Every row comes from one small tree of marks. Brackets hold a mark, then the marks that hang from it, in alphabetical order. Every link used is in the known rows. Which tree was each row made from?
Known rows
(povan lubug (sonav luno)): [ 1.449  0.333  0.805  2.250 -1.053  0.274 -0.210  0.349  4.132  0.509
  1.354 -0.290 -0.776  1.936  0.568 -0.041  0.946 -1.636  0.328  1.988]
(seve kimema): [ 1.579 -3.925 -2.054  1.124 -1.989 -0.748  0.231 -0.674 -0.305  1.428
 -1.599  1.580  1.548  2.782 -3.242 -0.174 -1.604 -3.895 -0.033  3.321]
(sonav luno (povan kimema (lubug kupasag))): [ 0.362  2.054  1.795  0.154  0.277  0.733 -0.667 -0.128  4.871  0.878
  1.539 -1.100 -2.887 -0.807  1.462 -0.158  0.479  0.949  0.200  0.135]
(lubug povan): [-0.484 -3.371 -2.229  0.426 -0.944 -0.328  1.077 -1.106 -5.441  1.509
 -1.411  1.169  2.626  1.593 -1.010 -0.921 -0.070 -0.323 -0.977  0.305]
(zume lubug): [ 0.614 -3.105 -1.116 -0.255 -1.111 -0.670  0.001  0.219 -3.022 -0.726
 -2.744  1.405  5.144  1.630 -3.917  0.408 -0.628 -1.311 -0.808  1.345]
(zume (lubug povan)): [-0.858 -3.570 -1.281  0.277 -0.321 -1.771  0.293 -0.084 -4.299  0.634
 -1.906  1.309  3.890  1.432 -2.776 -0.059  1.312  0.515 -1.136 -0.869]
(lubug kupasag (povan kimema sonav)): [ 0.686  1.250  0.230 -0.588  0.914  1.108 -0.064  0.260 -0.767 -0.803
  1.515 -0.364 -5.056 -1.073  2.001  0.512  0.939 -0.440  0.822  0.252]
(sonav luno (povan kimema lubug)): [-0.225  1.117  0.894  0.523 -0.514 -0.069 -0.371 -0.835  6.421  2.379
  0.814 -0.628  0.135  0.269  0.969 -0.591  0.868 -0.269 -0.427  0.218]
(zume (lubug kupasag (povan (kimema bopuv)))): [-1.623 -0.330 -0.092 -0.555  2.160 -1.473 -0.537  0.243 -4.919 -1.599
 -0.237 -0.116  3.473 -2.793 -0.995  0.120  0.148  0.467 -0.205 -1.424]
(sonav luno (povan (kimema bopuv))): [-1.339 -0.774 -0.735  0.709  0.202  0.061  0.448 -2.046 -1.283  2.401
  0.559 -0.573  5.602 -1.096  0.417 -1.871 -1.318 -1.863 -0.736 -0.422]
(luno (sonav (povan kimema (lubug zume)))): [-2.600  1.084  0.060 -1.748 -0.281 -0.762  0.075  0.211  3.867  0.866
 -0.838  0.129 -2.236  0.065  0.421  0.733 -0.057  2.762 -0.391 -3.452]
(povan lubug): [ 1.264 -0.676 -1.042  0.190 -1.274  0.004  0.220  0.081  0.708  0.130
 -1.792  0.704  1.631  1.558 -1.371 -0.180 -1.245 -0.607 -0.685  2.253]
(lubug kupasag): [ 1.970 -2.301 -0.903 -0.541 -1.109  1.515  0.488 -0.218 -5.636 -1.425
 -1.622  0.798  1.061  0.488 -1.845 -0.050 -2.126 -1.032  0.015  2.062]
(povan (kimema bopuv) (lubug kupasag zume)): [ 0.612  2.939  0.616 -1.952  2.496 -0.922 -0.484  1.333 -2.404 -3.599
 -1.065 -0.713  0.575 -3.322  0.672  0.656 -2.360  1.892  0.755  0.300]
(bopuv kimema): [ 0.905 -2.023 -1.862  0.152 -2.571  2.199  0.601 -0.514 -2.201 -0.876
 -2.761  1.142  7.089  1.755 -4.299 -1.036 -1.847 -3.542 -0.768  1.658]
(luno (sonav (povan kimema))): [-2.638 -1.885 -1.468 -0.699 -1.984  1.172  0.505 -1.664  1.124  2.438
 -0.473  0.672  0.404  1.073 -0.614 -0.346 -1.050 -0.876 -0.860 -2.074]
(lubug (povan kimema) zume): [-0.905 -0.955 -1.184 -1.556  0.946 -2.015 -0.154 -0.252 -3.289 -0.277
 -1.368  0.754  1.437 -0.277  0.112 -0.031  0.206  1.556  0.273 -1.056]
(povan (kimema bopuv) sonav): [ 0.334  1.594 -1.157 -0.059  0.470  1.183  0.009 -0.391 -0.632 -0.802
  0.167 -0.350  2.466 -1.300  0.985 -0.497 -2.109 -3.423  0.181  2.134]
(zume (lubug kupasag (povan kimema))): [-0.666 -0.683  0.485 -1.133  1.068 -1.161 -0.982  0.483 -2.353 -1.382
 -0.471  0.375  0.570 -1.118 -1.251  0.936  1.387  0.825  0.020 -0.722]
(kimema bopuv): [ 0.018 -2.619 -2.592  0.414 -0.711  0.420  1.118 -1.196 -6.887 -0.007
 -2.234  0.835  7.248  0.214 -1.647 -1.327 -3.090 -2.266 -0.880  1.406]
(zume (lubug kupasag)): [ 1.226 -2.746 -0.002 -0.738 -0.416  0.218 -0.268  0.778 -4.587 -2.441
 -2.008  0.939  2.584  0.314 -3.855  0.813 -0.782 -0.282 -0.260  0.983]
(sonav luno (povan (lubug kupasag zume))): [ 0.546  0.490  1.680 -0.199  0.453 -0.250  0.525  0.873 -0.907 -0.296
  0.002 -0.496 -1.842 -0.387  0.304  0.076  0.689  3.800  0.158 -1.909]
(sonav luno (povan lubug)): [-0.086 -0.618  0.235  1.358 -1.245  0.005  0.775 -0.679  2.151  2.782
  0.105 -0.056  1.100  1.746 -0.007 -1.056  0.710  0.507 -1.045 -0.182]
(luno (sonav (povan (kimema bopuv)))): [-3.381 -1.423 -1.979 -0.275 -0.692  0.973  1.007 -1.935 -1.545  2.137
 -0.304  0.066  3.454 -0.600 -0.254 -1.096 -2.143 -1.141 -1.218 -2.854]
(povan kimema (lubug kupasag) sonav): [ 2.069  4.084  1.504 -0.842  0.531  1.591 -1.026  1.461  4.897 -2.341
  1.101 -0.811 -5.968 -0.997  1.717  1.358 -0.278 -0.737  1.024  2.081]

Which tree is each row?
[-1.844  1.335  0.615 -1.072 -0.759  1.727 -0.125  0.014  4.054  0.606
  0.413 -0.357 -5.120 -0.418  0.650  0.732 -0.286  1.686 -0.346 -2.372]
(luno (sonav (povan kimema (lubug kupasag))))
[-0.265 -1.665 -0.583  0.451 -0.088 -1.229  0.266  0.736 -2.058  0.442
 -0.344  0.812  0.462  1.390 -1.332  0.629  2.411 -0.191 -0.707 -1.198]
(zume (lubug (povan sonav)))
[-3.378  0.952 -1.014 -0.051 -0.434  0.549  0.495 -0.925  3.133  1.935
  0.127 -0.356  1.249 -0.754  0.984 -0.570 -1.342  0.281 -1.368 -2.875]
(luno (sonav (povan (kimema bopuv) lubug)))
[ 1.776  2.787  1.172 -2.314  1.294 -0.599 -1.070  1.607  0.672 -3.439
 -1.257 -0.053 -2.674 -1.721  0.108  1.254 -1.117  2.054  1.097  1.040]
(povan kimema (lubug kupasag zume))
[-0.354 -2.221 -0.392  2.371 -0.839 -0.491  0.420 -0.827 -1.314  2.061
  1.888  0.192 -0.186  2.005  0.728 -0.820  2.371 -1.086  0.107  0.133]
(lubug (povan (sonav luno)))
[-0.491 -0.085  0.255  1.652  0.086 -0.508 -0.623 -0.913  2.120  1.573
  2.696 -0.317 -1.339  0.708  1.849 -0.475  2.151 -1.941  0.781  0.595]
(lubug (povan kimema (sonav luno)))
[-0.233 -2.854 -0.198 -0.481  0.250 -0.895  0.223  0.533 -6.052 -0.918
 -1.371  0.796  1.423  0.171 -2.449  0.526  1.235  1.384 -0.470 -1.067]
(zume (lubug kupasag povan))
[-0.989  0.405 -0.481 -1.524  2.737 -1.344  0.169  0.064 -7.730 -2.029
 -0.683 -0.381  1.556 -3.316  0.879 -0.224 -1.101  2.231  0.547 -1.966]
(lubug kupasag (povan (kimema bopuv)) zume)
[ 0.928  1.893  0.217 -1.724  0.731 -1.635 -0.807  0.961  2.038 -1.663
 -1.839  0.336  0.182 -0.397 -0.154  0.936 -0.920  0.960  0.536  1.175]
(povan kimema (lubug zume))
[ 1.464  3.099  0.297 -0.358  0.086  0.615 -0.936  0.928  6.649 -0.524
  0.363 -0.247 -3.275  0.306  1.464  0.874 -0.058 -2.021  0.400  2.261]
(povan kimema lubug sonav)
[-0.471  0.293  0.691  0.576  1.175 -2.081 -0.561 -0.008  0.350  0.167
  1.924 -0.227 -1.449  0.001  1.783  0.164  2.325  0.677  1.335 -0.956]
(lubug (povan kimema (sonav luno)) zume)
[-0.457 -1.228 -0.251  0.391 -0.956  0.348  0.060 -1.839  1.725  2.430
  0.450  0.007  2.387  0.612 -0.106 -1.078 -0.035 -1.414 -0.348  0.424]
(sonav luno (povan kimema))
[ 0.763 -0.171  1.238  0.954 -0.632  1.186  0.591 -0.099  1.428  1.204
  0.811 -0.639 -1.506  0.392  0.357 -0.536  0.362  1.617 -0.518 -0.281]
(sonav luno (povan (lubug kupasag)))
[ 0.367  2.777  0.911  1.758  0.675 -0.365 -0.946  0.082  5.521 -0.013
  2.261 -1.209  0.894 -0.914  2.100 -0.496 -0.074 -2.680  0.701  1.639]
(povan (kimema bopuv) lubug (sonav luno))
[ 2.038  0.729  0.636 -1.468  0.506 -0.499  0.111  1.680 -2.824 -3.028
 -2.023  0.276 -1.485 -0.334 -0.821  0.879 -0.882  2.902  0.605  0.420]
(povan (lubug kupasag zume))
[ 1.591  2.196  0.850 -1.105  0.246  0.802 -0.916  0.702  2.617 -1.897
 -0.477 -0.220 -2.470 -1.037  0.084  0.827 -1.137 -0.432  0.540  2.415]
(povan kimema (lubug kupasag))
[-0.356  1.757 -0.364 -0.095  1.904  0.846  0.256 -0.036 -3.475 -0.859
  1.427 -0.844 -1.389 -2.517  2.421 -0.259 -0.171 -0.688  0.417 -0.353]
(lubug kupasag (povan (kimema bopuv) sonav))
[ 1.165  1.645  0.612 -1.930  0.786  0.382  1.088  1.330 -2.389 -1.066
 -1.913 -0.141 -2.853 -0.854 -0.239  0.590 -0.495  4.550 -0.512 -1.929]
(sonav (povan (lubug kupasag zume)))
[ 0.839 -0.142  0.435  1.259 -0.716  0.471 -0.906 -0.616  3.619  0.353
  1.909 -0.171  0.431  1.000  0.685 -0.076  0.184 -3.872  1.078  3.011]
(povan kimema (sonav luno))
[ 0.130  0.256  1.411  1.194  0.730  0.444 -0.716 -0.230 -0.002 -0.073
  3.302 -0.752 -3.720 -0.384  2.232 -0.065  1.889 -0.658  1.286  0.377]
(lubug kupasag (povan kimema (sonav luno)))
[-0.993 -2.670  0.449  2.298 -0.105 -1.409 -0.140  0.229 -0.561  1.206
  1.433  0.473  1.552  1.955 -1.289  0.052  3.425 -0.418 -0.159 -1.069]
(zume (lubug (povan (sonav luno))))
[ 0.269 -1.770  0.481  1.993 -0.045  0.692  0.342 -0.187 -3.038  0.393
  2.516 -0.282 -2.844  0.863  1.221 -0.417  2.026 -0.215  0.794  0.008]
(lubug kupasag (povan (sonav luno)))
[ 1.479  1.042  1.254  1.032  0.141 -1.228 -0.331  1.352  2.516 -0.753
  0.685 -0.192 -1.195  1.140  0.529  0.568  1.151  0.816  0.955  0.946]
(povan (lubug zume) (sonav luno))
[-0.215  1.913  1.393 -0.577  0.743 -1.710 -0.431  0.182  4.788  0.897
  0.068 -0.505 -0.473 -0.496  0.772 -0.005  0.894  2.367  0.257 -1.253]
(sonav luno (povan kimema (lubug zume)))
[-1.740 -0.130 -0.425  1.915  1.060 -0.767 -0.054 -1.204 -0.572  1.450
  2.767 -0.798  2.211 -0.873  2.270 -1.327  1.099 -1.997  0.457 -0.215]
(lubug (povan (kimema bopuv) (sonav luno)))
[ 2.078  1.148  1.971  1.647 -0.403  1.185 -0.342  1.038  2.922 -0.947
  1.993 -0.765 -3.781  0.724  1.040  0.393  0.809 -0.427  1.003  1.945]
(povan (lubug kupasag) (sonav luno))
[-2.479  0.559 -0.469 -0.503 -1.377  0.764  0.050 -0.684  5.160  2.263
 -0.168  0.013 -2.372  0.721  0.370  0.117 -0.184  0.508 -0.955 -2.065]
(luno (sonav (povan kimema lubug)))
[-1.385 -0.083  0.346 -1.400 -0.320  0.772  1.160  0.913 -0.984 -0.549
 -0.899  0.018 -3.895  0.099 -0.088  0.849 -0.443  4.778 -0.436 -4.021]
(luno (sonav (povan (lubug kupasag zume))))
[ 0.829  3.261  0.801 -1.815  0.328  1.459 -0.254  0.423  3.296 -0.001
 -0.354 -0.700 -3.876 -1.287  0.832  0.365 -0.529  1.449 -0.455 -0.021]
(sonav (povan kimema (lubug kupasag)))
